Each row was made from one path, in order. Every step used is in the known rows, and no mark comes twice. Write each row's path.
Known rows:
ruvop vugib: [ -6 -10   1 -10  -1  -4  -4   1  -1  -7   4  -3   4   5   7   5   1   4
  -5  -3   0  -3  -3  -1 -11  11  -3   0   4  -3   6   3  -8   9  -5   4]
nodekiz vugib vore fela murum: [ -9  22   5 -12 -14  -6  -9   9 -11   9   0   4  -2   4 -15   2  -7 -14
  -7 -10  -9  -9   0  10 -13   7  -2   1 -10  -1   7  -4  -6  11  30 -15]
vore fela: [  3   3  -5  -4  -5  -1  -1  -8  -4   3   0  -8  -9   6  -8 -14  -6   2
   0  -1  -3 -10   3   7   0  -1   8   0  -4  -1   5   7   0   2  13  -1]
nodekiz vugib vore koni: [ -4  17  -2  -5 -17  -1  -3   8  -8  13   1   4  -7   0  -5  14 -17  -7
  -2  -2  -3  -4   2   2 -10   7  -7  -3 -11   2  12   5   0  -9   9 -14]
tola fela vore: [ -3 -22  -8  -5   8  -8  -3   7  11 -15  -7  10   0   2  11  19   6   3
   4   1  -9  -6   5 -12  -4 -12  -7   0   1  -5 -20   9 -18 -11 -21  -1]
fela gopu: [  5  -6  -6  -9   1  -5   5   9   1   0   0  -3   0  -6   7  15  -8 -11
 -10   0   2   7  -3  -3   3  -6   3  -2  -4  -1  -6   2 -15  -2   0  -1]
noti fela vore vugib: [ 19   5   0   9 -12 -13 -12  -3   5  -8  -3  -7   6   3   5  15  -7  -4
   8   0  -1   7  13  -5  -1 -17  -6  -7  -4   7 -10   9 -15   1  -6 -16]
koni vore vugib nodekiz: [  7  17   9  -1 -29  -7   5  -1  10  -6  -9  -9  -7  12  -2   5 -11  -3
  12   3  -7 -17  11  14   0 -18  -5  -5  16  -2  -1  -1  -2  -8  -7  -8]
tola fela vore vugib ruvop koni: [  1  -7  -8  -5  -2 -20  -8   6  11 -12 -12   1   9  20  29  22 -11   1
   1   2 -15 -17   6  -3 -10 -13 -17 -14   3 -18  -5  29  -8 -19 -23  -6]
vugib vore fela tola: [  3   5  -6  -3  -4 -15  -4  -2   0  12  -1  -2   3  15 -18  -6 -11   2
  -6  -4  -3  -2  -3  -7 -11   0  -1   1 -20 -11   0  -3   3 -10  19 -10]
noti fela vore vugib ruvop koni: [ 14  11  -1   6 -17 -25 -14   1   2  -8  -3 -11  17  13  25  19  -7   1
  -2  -7  -6  -1   8  -3  -5 -12 -12 -11   4  -6   0  20  -8  -6 -11 -16]
nodekiz koni vore vugib: [ -2  19   3   2 -20  -1   3  -3   2  -3 -17  -7  -9   8 -11  16  -8 -19
  14   8   2 -13  10   8   4 -17   1  -3  20  11   8  -4  -2  -9   3 -15]
ruvop vugib nodekiz koni: [-11   7  14 -18 -18 -13   5   6   3 -15  -3 -10  -2  13   3  13   3  -6
  -4 -17   3  -9   3   6 -11   4 -21   1  27   2   1  -7 -26   5 -10  -8]
ruvop vugib vore koni nodekiz: [  5   1  16  -8 -23 -13  -2  -7 -11   4 -10  -3   3   9  13  12  -9   3
   4  -7   4  -5  -4   0 -19  15   2   3 -10  -8   4  14 -12  -4  -8  -8]
murum fela: [  5  -5  -2  -3   3   0  -1  -2  -5   2  -8   4   0   9   1 -12  -6   2
  -9   0   0   2  11   5   6  -5   3   9   3   4   1  -2 -12  -5   5  12]
vore fela libe: [ -2   4 -16 -10  -2  -6   8  -8  -8   2  -3 -10 -12   5 -10  -4 -11  -5
   4   2  -1  -8   1   5   1  -2   4   5 -12  -3   2  12   2   1  14   5]
noti fela gopu: [ 15   1  -7  -3  -9  -5  -6   6  -3  -4   5  -7   8 -10  15  17  -1  -4
 -11 -10   6  14   2  -3   6  -9   2  -1  -1   5 -12  -1 -20   1   1 -13]
murum fela vore koni nodekiz: [ 12  -9   6   0  -5 -19   3 -12 -10  -4 -30   0   0   7  11   5 -20  -4
  -1  -2  -3  -2  17  -4  12  -9  12  18  -4   3  -6  14 -25 -18 -13   4]
vore vugib: [ 10   9   1   5  -5   0  -4  -3   2   5  -2  -5  -4   9  -2  -3 -13  -7
   7   7  -3  -3   0  10   2  -6  -4 -10  -5   0   8   9   6   1   4  -7]
libe fela: [  1 -11   2 -15  -1  -6  -7  -2  -1   6  -4  -5  -9   6 -10 -11  -6   5
   2   1  -9   6   4   7   3   1   0  -4  12  11  -1  -7  -1   5   4   1]
ruvop koni nodekiz vugib vore fela: [ -7  31  12  -3 -34   0   5   4 -18   8 -10  -8  -6   9   1  -5  -3  -7
   7 -10   1  -8  -5   9  -8  26   5  15  -4   0   3  -1  -3   6  15  -8]
libe fela gopu: [  2 -18  -1 -22   0 -10   0   7   1   7  -4  -6  -7   1  -1   5 -13  -7
  -8   1  -4  14   3   3   6  -5   5  -8   8   9  -7  -5 -14   4   5  -1]
tola fela gopu: [  4 -18 -14 -15   7   0  -1  11   4  -6  -4   7   0  -4  18  19  -1  -4
  -7  -1  -4  -4  -4  -3   2 -11   1  -4  -4  -6 -18   7 -19  -7  -9  -3]
ruvop koni nodekiz vugib vore: [-10  27  19  -2 -29  -1   5  11 -13   5  -7   1   5   1  11  10   3  -7
   8  -7   3   0  -6   4  -9  27  -3  14   1   1  -4  -9  -4   5   2  -6]
vore vugib nodekiz: [ 10  16  11  -1 -17  -8   2   0   8   0  -2  -8  -6  13   1  -3 -15  -5
   7  -3  -5  -8   6  17  -1  -9 -15  -9   3  -4   1   7  -4  -1  -2  -9]
libe fela vore: [ -2 -21   3 -14   0 -20  -5   3   6   0 -10  -3  -6   6  -9   4  -7   1
   3   2 -10  11  12  -5  -1  -6  -4  -2  12  12 -10  -5 -14   1  -5   3]
nodekiz koni vore fela: [ -8  12  -4  -3 -21  -4   4  -8  -5  -5 -16 -11 -13   9 -18   5  -1 -13
   6   0   2 -21  12   6   4 -10  14   8  25  11   2  -6  -7  -8   9  -9]
koni nodekiz vugib: [ -3  23  12  -5 -18   6   8   2 -20   3  -2   2   0  -4   1   5  -6  -5
   9 -10   3   0  -7   8  10  14   1  14   7   0  -1 -13  -2   4   6 -12]
nodekiz vugib ruvop koni vore: [-15  22  -3  -9 -21  -5   1  12 -11  -4  -2  -2   8   5  14  20  -5   1
  -6  -3  -5 -15   1   7  -5   7  -4   5  29  -8  12  -6   7 -10  -3  -4]
murum fela gopu: [  8 -11  -7 -11   3  -6   2   6  -4   3 -10   0  -1   4  10   2 -13 -10
 -19   1   0   6   7   3  11 -10   9   7  -2   4  -4   2 -26  -5   5  12]
vugib ruvop koni: [ -4   6  -2  -4  -5 -11  -2   3  -3  -1  -2  -5  13  11  20   6  -4   9
 -10  -8  -3  -6  -3   3  -7   5  -7  -5  10 -13   7  12   3  -7  -8   1]
vugib vore koni: [  4   3  -1   3 -11  -7  -7  -3   0   9  -5   0  -4   4   0   8 -10  -1
  -1   1  -3  -2   4  -3 -12  -2  -3  -6 -19  -1   6  16  -1 -13   0  -7]
ruvop koni vore fela: [ -9   5  -7   1 -17  -2   0  -7   2  -8 -13 -13  -8   7   2  -3   1   0
   0  13  -6 -21  10   1  -6   2  22   8   8   3   4   8   4  -2   0   5]

Write each row's path:
[ -4  -6  12 -13 -15 -12  -1   3   4 -10   4  -5   3  10  10   6   0   7
  -4 -12  -2  -9   0   6 -14   6 -14   0  13  -8   0   0 -16   7 -12   3]  ruvop vugib nodekiz
[ 11  10  16   2 -22 -10   2  -7 -14  10 -14   0   0   4   6   5  -9   0
   9  -6   3  -1  -1   1  -5   3   4   2 -14  -5  -1  11  -3 -13  -2 -13]  vugib vore koni nodekiz
[-11  23  -1 -10 -10  -7  -1  13 -12   2   4  -1   9   5  16  11  -8   0
 -12 -10  -6  -7  -5   9  -7  15 -13   0  13  -8  16   3   4  -4   0  -4]  nodekiz vugib ruvop koni
[-10   9   2  -1 -15  -2   5   2   1  -7 -14  -4  -3   3  -9  17   6 -12
   7   2   5  -9   9   0   3 -10   5   5  27  13  -2 -14  -7 -10  -3  -8]  nodekiz koni vore
[ 20  11   1   3 -17 -24 -11  -1  -2  -3   2  -5  15  12  13  16 -14   4
   4 -13  -3   3   9   4   0 -21 -19 -15   7 -10  -3  14  -9 -11  -4 -21]  noti fela vore vugib ruvop
[ 13   3   8  -4 -10 -21   2   2   9  -6 -18  -4  -4  19   3  -2 -20  -9
  -2  -2  -9  -6  23  10   6 -21 -14   0   6   0  -6   6 -26 -11  -9   6]  murum fela vore vugib nodekiz
[-13  14   1  -8 -14  -9  -4  -6  -5 -11 -24  -6  -3   4 -16  12   2 -22
  -3  -1  -6 -21  11   6  -2 -17  17   7  20  11   5  -5 -12   0  13 -13]  nodekiz koni vore fela murum
[  1  28  14 -11 -21  -8   9   4 -28   7   1   3  11   4  10   6 -12   5
   4 -24   0  -3 -10  18   8   8  -8   7  19 -14   7  -9   1  -6   8 -18]  koni nodekiz vugib ruvop
[  4 -14  -2  -2   6 -14   1   1   2  -4 -14   4   2   7   4   1  -8  -4
  -8   0  -6   6  17  -7   5 -12   0  12   3   5  -8  -1 -24  -9  -7  15]  murum fela vore
[  2  -3 -11 -10   8  -4   7  -2  -9   0 -11   1  -4   8   0  -2  -8  -6
  -6   4  -1   1   8   5   7  -6  -1  11  -3   3  -2   2 -11  -9   5  17]  murum fela libe
[  8  -4   7   4  -9 -19   5 -10  -7  -7 -20  -4   0  -4  10  17 -14  -6
   8  -1  -3  -1   8  -8   7  -5   7  10  -8  -1  -5  13 -14 -14 -18  -8]  fela vore koni nodekiz
[ -3  31   2 -16 -31  -5  14   0 -26  12  -4  -2 -11   6 -11   3 -12  -9
  13 -12   3  -3  -4  13   0  15  -3  14 -10  -6  -4  -6  -4  -3  23 -10]  koni nodekiz vugib vore fela libe
[ 19   2   5   8 -18 -18  -4 -14 -11 -11 -15  -6   7  -8  17  20  -5   2
   8 -10   1   5  11 -13   8 -10   7  10  -3   5 -13  12 -18  -9 -16 -19]  noti fela vore koni nodekiz
[ 14   1   0  -5  -4 -25  -2   2  -4   4 -14  -1   8  24   9   2 -26  -2
  -6  -4 -10  -2  16  10   6 -21 -13  -7   6 -10   7  13 -16 -19   3   3]  murum fela vore vugib ruvop
[  0   4  -6  -2 -18  -1   2  -8  -3  -1  -7  -9 -10   6 -11  -6  -3   1
   5   4  -3 -17  10   6   0  -8  18   5  10   1   3  -1   3  -5   9   0]  koni vore fela
[  1  17   7  -9 -20 -26   7   0 -24   1 -10   1   8   1  13  25 -27  -3
   3 -16  -8  -6   3   3   6  -1  -9   7   9 -12   6   9 -10 -21  -8 -19]  fela vore koni nodekiz vugib ruvop
[  9  25  14   2 -23 -11   3  -8 -13   3 -13 -10  12  16  23   3 -17  -1
   7  -6  -3  -9  -6  14   2   5  -2  -5   6 -17   8  15   6  -6  -5 -11]  vore vugib ruvop koni nodekiz
[  7  13  14   3 -20 -27   6  -2  -8  -4 -18 -10  13  18  26  17 -18  -4
   9  -4  -5  -5   2   5   1  -2  -7  -2   5 -16   1  16  -5 -12 -17  -8]  fela vore vugib ruvop koni nodekiz
[  7 -11  -6  -2   3 -10  -5   4  14 -10 -10   5  -4   9   8  17  -8  -6
  13   8 -11  -9   8  -6  -2 -18 -10  -9  -5  -5 -14  18 -12 -11 -15  -8]  tola fela vore vugib
[  0  14  14  -3 -17 -15   6  -4 -16  -3 -11  -6  17   8  26   5  -2   8
   0 -13   0  -7  -7   6   0  11   1   6  12 -16   1   7   1  -8 -10  -3]  vugib ruvop koni nodekiz
[ -1  26  19  -4 -28   0   8  10 -18  10  -1   6   1   0  -1   6  -2  -4
  12 -14   3   7  -6   9  -2  15  -5  11   1  -3  -5 -16  -6   0  10 -11]  koni nodekiz vugib vore
[ -6   6 -15  -8 -10 -22  -4  -6  -5  -2 -10 -12  16  19   2   8 -14   7
 -14   3 -10 -20   1  -5  -8  -5  10   5   9 -20  10   3  12 -20   1  -5]  vugib ruvop koni vore fela tola
[ -3   9  13   4 -12  -2   5  -5  -6  -8 -14  -6   7   2  17   2   5  -1
   5   1   2  -3  -3  -1   1  16   9  12   2  -1  -5   3  -3   5 -13   2]  ruvop koni nodekiz
[ -6  10  -6  -5 -21 -14   0  -5  -9  -2  -9 -14   4  17  10   0  -5   7
  -6  -2  -8 -25   7   8  -6  -3  10   2  18 -11  11  12   8 -13   0   2]  vugib ruvop koni vore fela
[  6 -16  -6   0   7 -17  -4  -4   0  -4 -21   2  -3   8   5   7 -21  -6
 -11   6  -8  -3  22  -7   3 -15   4   7  -7   6   1  18 -22 -20 -11   9]  murum fela vore koni
[  1  30  14  -7 -34  -1   7   0 -23  14  -3  -2  -9   8 -10  -9  -9  -3
  12 -17   1  -5  -3  15  -1  15   2  12  -3  -5   1 -10  -4   1  26 -14]  koni nodekiz vugib vore fela
[ -5  16  12 -10 -18 -11   8   7   4 -10  -7  -6  -5   6  -5   7   2  -9
   1 -17   2  -6   5   7   3  -8 -17   1  21   6  -5  -9 -17  -6  -5 -11]  vugib nodekiz koni
[  4   6   2  -2 -17  -6  -4   0  -2  13   1  -6  -8  12 -11 -12  -3   1
   2  -5  -1  -5   2   7 -11   2   2  -1 -11  -5   1   5   0  -2  18  -4]  vugib vore fela
[ -2   8   7  -6  -9 -13 -10   0  -2   5  -7  -1   4   8 -10  -3  -1  -7
  -5  -6  -7  -8   4   5 -15  -2   5  -5 -16  -5   2   5  -4   7  21  -8]  vugib vore fela murum
[  7 -13   9 -11 -10 -25   0 -11  -7   0 -24  -7  -6   4   0   7 -21  -1
  10   0 -11   4  13  -5   9  -5   6   5   4  10  -7   8 -15  -9 -16  -6]  libe fela vore koni nodekiz
[ 11  15   3  -3 -10 -12  -2  -1  -6   8   1  -5   5  16   6   1 -20   2
   1  -7  -6  -5  -1  16   0 -11 -13 -18   5 -16  14  12  12 -11   5 -12]  vore vugib ruvop
[ -6  21   0 -13 -12  -6   2  10 -15   8  10   4   7   4   3   8 -12   5
  -5 -17  -3  -4  -5  13   1   5 -15  -4  16 -12  13  -4   2  -8  10 -12]  nodekiz vugib ruvop
[ -5  20  -7 -10 -11  -9  -3   8  -9  15   4   2  -1  11 -22   1 -16  -6
  -7  -7  -6  -2  -7  -1  -7   7  -7   4 -16  -7   7 -12   4  -6  27 -16]  nodekiz vugib vore fela tola
[  6  10  12  -5 -15 -24   5   3   9  -9 -26  -7  -7  22  -3   7 -18 -21
   1  -8  -3  -4  25  11   7 -24 -20   2  19   9  -5   1 -35 -15  -5  -4]  murum fela vore vugib nodekiz koni
[  1  21   6  -2 -19   2   5  -6 -20   4 -10   0  -6  -8   2   9 -17  -8
   5  -4  -2  -4  -2   8   9  10   4  13  -2   4  11   4  -3  -6   0 -17]  vore koni nodekiz vugib
[ -8  23  11  -3 -18   5   7   5 -15  -3  -7  -2   3  -5  12   8  -2  -9
   4  -5   1  -3  -7   3   4  24   4  16   7   3   1  -7  -3   8  -4  -5]  ruvop koni nodekiz vugib
[ -2  17  -4 -16 -21  -5   3  16  -8  16   6  -4 -11   1  -7   9 -17 -16
  -9  -9  -1   2  -2   7  -6   5   0  -1 -11  -1   3  -3 -16   0  26 -10]  nodekiz vugib vore fela gopu
[  4  26  14  -6 -23  -9   3   3   6  -3 -11 -10 -11  13  -8   5 -11 -18
   9  -9   1  -9   7  18   3 -15 -21  -8  17   5   3   0 -12  -5   0 -19]  vore vugib nodekiz koni
[ -4   4 -15  -9 -11  -3  10  -9  -7  -2  -9 -12 -12   7 -11   6  -7  -5
   9   9  -3 -16   9   2   0  -9  13   9   0  -1   2   4   4  -7  10   4]  koni vore fela libe
